Known rows, with every way that one mark hangs from another:
{nutol {fupo dorag fepa vome zofak} gupudef}: [ -2   0 -10  18  18   2  30 -12  33  16  -7  19   4  16   8 -29 -21  12
   0  12   5   9   9  29  -4  -2   2   3   4   0  27]
{dipa {vome {fupo dorag nutol {zofak ralol}}}}: [ -5  -7   1  11   1   6  11 -14  21  19 -11  -3 -10  13   8 -24 -36  12
  -4   5 -18  -5 -10  10 -12  -6  -3   5  12  14  19]
{ralol gero zofak}: [ 3  5  4  3 -1  6 14  2 11 -5 -4 -5 -1  2  1 -7 -6 -4 -7 -7 -1 -8  4 -8
  1 -2  4  0 -4 -2 -2]
{ralol gero}: [-4  3  5  3 -2  2  3  0  6 -4  0 -4  0 -5  3  0 -6 -2 -2 -6  0 -8 -1 -5
  1 -4  0  1 -5  2  5]
{zofak {fupo dorag vome} {ralol gero}}: [-12  -8  10  12   0   4  13 -13  27  24   1  -1  -4  -7   0 -16 -22  14
  -1  -3  -5  -6  -5   2  -2  -3  -3   9  -8  17  11]
{zofak {fupo fepa nutol} {ralol {gero {timef dorag}}}}: [ -7   3   6   9   1  12  11 -16  24   4  -6   7   4 -12   3 -15 -18  11
 -10   2  -4 -20   4   4   2 -11   3  -2   0   4   7]
{nutol {fupo fepa vome {zofak ralol}} gupudef}: [ -8   1 -11  10  18   6  33 -19  30  17  -5  16   7   9   6 -20 -17  18
  -3  13  -6   4   8  21   0  -3   7  -6  -4  -1  25]
{vome {fupo fepa {zofak ralol}}}: [-11   2  -5   0   7   0  19 -20  22   2  -1   6   2  11   2 -16 -16  15
   0  10  -1   3  -2  11 -11  -1   6 -10   3   4  15]
{dorag {fupo fepa nutol vome {zofak ralol}}}: [ -6  12 -11  12   8   6  24 -12  26  16  -4   6 -11  13   5 -27 -40  11
 -16   3  -2   0   2  21 -14  -9   0  -5   2   6  32]
{dipa {vome {fupo dorag {nutol gupudef} zofak}}}: [ -5  -9  -1  13   9   6  11  -7  18  15 -13   0  -6  15  11 -28 -37   6
  -3   7  -8  -8  -4  19  -2  -8  -3  11  10   4  17]
{vome {fupo zofak}}: [ -2  -2  -3   5   6  -1  10  -4  14   0  -4  -2  -1  10   1  -6 -10   5
  -1   7   1   5  -2   9  -9  -4   0  -3   0   2  10]
{fepa {fupo dorag {nutol gupudef} zofak}}: [ -5  -1  -7   1  11   3   9   0  25  13   1   1   1   6  17 -28 -29  18
 -10  -2   2  -2   6  14  -2 -14  -8   5   3  -5   8]
{nipit gupudef}: [ -9  -4  -4  -3   2   5  -5   0  -2   3  -5  -4  -4   2  -6 -10  -4  -5
   6  -2  -2  -5   3   2   3   0  -7   5  -3  -4   2]
{nutol fupo}: [  7  -2   1   6   0  -3  10  -2   6   3   3   6   3  -1   1   7   4   1
   3   6   0   9   1   6   2 -11  -3   0  -4  -3   8]
{gero {ralol zofak} {timef dorag}}: [  3  -3  -1   8  11  19   8   3   8  -7 -12  -2   9   7   2  -9   3   3
 -11  16 -19 -15   5  -7   3   2   7   5   5  -5 -18]
{fupo fepa vome {zofak ralol}}: [-10   7 -11   7  11   6  22 -15  24  13  -7   7  -2  11   1 -22 -18  13
  -9   4  -5   3   2  11 -13   6   8  -9   1  11  19]
{vome {fupo dorag fepa zofak}}: [ -4   2  -4   7   6  -4  16 -13  24   2  -4   9  -1  17   4 -25 -21   8
   3   8  10   9   0  20 -15   0   1  -1  11   6  17]
{nutol {fupo fepa vome} gupudef}: [ -2   1  -4  13  11   2  23 -13  15  11   0  17   4   6   3 -14 -10   4
   2  12   4   8   6  26   4  -6   0   1  -4   0  18]
{fupo fepa}: [-1  7 -2  0  0 -1  7 -8  5 -3  0  8  1  2  1 -9 -2  0  1  1  9  3  2  8
 -4  1  2 -6  3  1  6]
{ralol {gero {timef dorag}} zofak}: [  3  -1   5   9   8  16  10   4  14  -7 -12  -5   3   4  -2  -8  -2  -7
 -12   3  -7 -18   7  -7   1   1  11   4   4  -3  -8]
{vome {fupo dorag fepa nutol {zofak ralol}}}: [ -7   5  -8   5   3  -1  15 -21  26   9  -5   8  -2  13  11 -30 -36  19
   0   5  -3   1   0  17 -15  -6  -1  -4  13   5  22]
{fepa {fupo nutol zofak}}: [  1   6  -7   1   4   2   8   2  17   6   2  -4  -5   3  11 -13 -19  12
 -15  -4   3   5   1   8 -10 -19  -9  -5  -4   2   8]
{fupo fepa {nutol gupudef} {zofak ralol}}: [-10   8 -14  -2  11   6  17 -16  19   5  -8  10   6   4  14 -25 -26  19
  -8   1  -6 -12  10  10   3  -3   6  -9   4 -11  15]
{timef dorag {gero ralol}}: [ -7  -6  16   9   1  17   5  -3   7  -5  -8 -12  10  -4  -3  -4   2   4
  -1  14  -5 -25  -2  -1   0   0   0   8  -2   3  -7]
{nutol {fupo dorag vome zofak} gupudef}: [ -1  -7  -8  17  17   4  23  -4  28  20  -8  10   2  13   7 -21 -19  12
   0  10  -4   6   8  21   0  -3   0   9   0  -1  21]
{dipa {vome {fupo dorag {nutol gupudef}}}}: [ -5 -12   6  11   2   5   3  -9   6  14  -6   1  -6   9   9 -22 -32   1
   2   7  -9 -10  -6  19   3  -9  -7  15  10   6  11]
{vome {fupo dorag nutol}}: [  0  -1   1   7  -4  -3  -2  -7   6   7   0   0  -7   6   7 -15 -27   3
   3   2  -2   2  -3  15  -7 -10  -9   8  10   4   9]
{timef gero}: [ -2   4   8   4  -3  10   5   1   5  -2  -7  -7   1  -4  -3   1   1  -4
   1   0   7 -15  -2   3  -2   0  -1   3  -2   3   0]

Rows:
[  5  -2  10   5  -2   4  17  -1  19   1  -1  -2  -1  -6  -2  -6  -4   2
  -7  -6   8  -4   2  -7   6  -9  -1   1 -11   0  -4]	{ralol gero {zofak fupo}}
[ -7   9  -5   4   2   6  12  -7  20   4  -8  -5  -1  -4  11 -11 -26  14
 -13 -10 -13 -16   2  -6  -4  -9   2  -6  -3  -1  16]	{fupo nutol {zofak {ralol gero}}}
[  0  -4  16  21   7  24  24   1  20   6  -9 -14  -2  11  -8 -17 -15  -4
 -13  20  -3 -20  -1  10  -6  -4  -1  14  -4   6   2]	{timef {dorag {fupo vome}} {gero {ralol zofak}}}
[ -9   1   0   6   9  16  11  -2  31   7  -3  -8   1  -2  10 -16 -23  16
 -21   0 -15 -19   3  -2  -9 -17   2  -3  -1   3   6]	{fepa {fupo nutol {zofak {ralol {gero {timef dorag}}}}}}
[ -7   3  -9   7  11  -1  15 -15  24   5  -7  11   1  14  14 -34 -37  13
   1   7   5  -2   6  27  -5  -7  -2   3  12  -5  20]	{vome {fupo dorag fepa {nutol gupudef} zofak}}
[ -2   9  -7  14  11   3  24  -3  24  10  -4   8  -9  17  -3 -22 -24   0
 -12   7  11   9   2  22 -14  -3   2  -3   1   7  27]	{dorag {fupo fepa vome zofak}}
[ -1  11  -7  13   1   2   8 -11  12  13  -6  10 -10  10   7 -28 -31   3
  -5  -2   3   5   3  23 -13  -2  -5   5  10  11  18]	{fupo dorag fepa nutol vome}
[ 11   9  -1   4  -2   2  19  -9  17   2  -4  10  -3   0   3 -19 -15   5
  -9  -3  14   5   7  10   1 -12  -5  -5   0  -3   2]	{ralol {zofak {fupo fepa nutol}}}
[-13   1  -9   2  11   1  17 -22  27  11  -5  10   3  11  16 -35 -39  22
   2   7  -4  -7   4  21  -4  -5   1  -1  12  -4  20]	{vome {fupo dorag fepa {nutol gupudef} {zofak ralol}}}
[  6  12  -2  12   0   9  18  -4  28   2 -10  10  -3  -2  10 -27 -26   3
 -11  -7   7  -8   8   7  -1 -11  -3   2   6   0   3]	{ralol {gero timef} {zofak {fupo dorag fepa nutol}}}
[-10  -7   3   9   4   3  21 -20  27  15  -7   6  -4  18   2 -28 -26  11
   1  11  -6   0 -10  14 -14   3   5   0  12  17  20]	{dipa {vome {fupo dorag fepa {zofak ralol}}}}
[ -4  10 -12  15  16   5  24  -6  23  12  -7  10  -7  14   8 -31 -41   4
 -15   6   7  -2   7  30  -5 -10  -2   0   2  -4  30]	{dorag {fupo fepa {nutol gupudef} vome zofak}}
[ -7   2  -2  10   0   1  14 -21  24  25  -1  12  -6  -1   4 -29 -32  18
  -3   0   1   3   0  18  -7  -6  -7   3   2  14  17]	{zofak {fupo dorag fepa nutol vome} ralol}
[ -6   6  -9  11   9   5  10 -12  13  15  -6  13  -3   9  11 -34 -34   7
  -3   1   1  -3   7  26  -2  -1  -4   8   9   2  17]	{fupo dorag fepa {nutol gupudef} vome}
[ -5  -7  20  13   2  16   9   1  11  -2  -2 -13   4  -2  -5  -5  -6  -1
  -4  19   0 -25  -3   4  -1  -8  -3  13  -2   1   2]	{timef {dorag fupo} {gero ralol}}
[ -1   8  -2   4  -3  -3   6 -14   5  -2   1   6  -4   5   5 -13 -22   0
   1   5   6   5  -2  20  -8 -12  -6  -4   6   3  13]	{vome {fupo fepa nutol}}
[-14  11 -11  15  12  14  22 -11  37  12 -14   8  -2  10   8 -29 -29  13
 -11  -1 -11 -10   3   9 -14   8  11  -3   7  13  20]	{fupo dorag fepa vome {zofak {ralol {gero timef}}}}
[  0   1  -3   7   6   7  21 -12  20   6  -5  12   8   0  16 -35 -26  19
  -5   7   1  -8   8  11  12 -11  -8   6   2 -10  -3]	{gero {ralol {zofak {fupo dorag fepa {nutol gupudef}}}}}
[  1   5   6   6   0  19  17   2   9  -7 -10 -11   5   0   3  -7  -1   3
  -5   7  -5 -20   0  -6   1  -1   0   2  -5  -1 -12]	{timef {gero {ralol zofak}}}
[  1  -1  -1  19  13  18  24  -9  23   5 -11   8   5   7  -4 -24  -7   7
 -13  21  -5  -4   4  12  -2  -1   3   3  -2   8  -8]	{gero {ralol {zofak {fupo fepa vome}}} {timef dorag}}
[ -9  -2  -9  13  18   5  32 -19  36  22  -5  18   6  14   9 -30 -24  21
   1  12  -5   4   7  23  -2   0   5   1   3   1  27]	{nutol {fupo dorag fepa vome {zofak ralol}} gupudef}
[  3   6 -10   4   8  16   9   6   4  -8 -10  -1   6   4   9  -6   0   4
 -10   9 -19  -9   3  -9   4   0   3  -1   1  -6 -16]	{gero {ralol zofak} timef}
[ -2 -10   5  13   4   2  12  -5  19  12 -10  -2  -7  18   0 -19 -21   1
   0   8  -4   3 -10  13 -12  -1   0   8   9  15  14]	{dipa {vome {fupo dorag zofak}}}
[  1   4   4  10  -5   2   9 -14   3   4  -5   4 -10   8   2 -16 -24  -6
  -2   6   1   1 -10  20  -9 -11  -6  -1   7  14  16]	{dipa {vome {fupo fepa nutol}}}
[-13   8 -12  12  13  17  16  -2  26  10 -13  -2  -2   3   5 -11 -19  10
 -16  -1 -20 -14   0  -2  -8   3  10  -4  -4  10  13]	{fupo vome {zofak {ralol {gero timef}}}}
[-13   4 -10  16  12  15  15  -2  32  15 -14   0  -3   7   8 -21 -26  13
 -11  -3 -20 -13   0   1 -11   7   9   3   4  12  15]	{fupo dorag vome {zofak {ralol {gero timef}}}}
[-11   7 -13  10  16   8  25 -13  27  18  -5   9  -5  12   9 -32 -43  14
 -15   6  -4  -8   6  24  -3  -7   2  -2   1  -3  30]	{dorag {fupo fepa {nutol gupudef} vome {zofak ralol}}}
[-14  -5   4   7   3   2  14 -12  29   8  -2  -5   0   6   6 -17 -27  15
   1   1  -9  -8  -5   1  -9  -3   3   1   2   8  16]	{vome {fupo dorag {zofak {ralol gero}}}}
[ -6   3  -2   8   1   6  20 -20  19  10 -10   4  -7  12   6 -22 -32   9
  -8   7  -9  -3  -8  15 -13  -8   1  -7   7  13  23]	{dipa {vome {fupo fepa nutol {zofak ralol}}}}
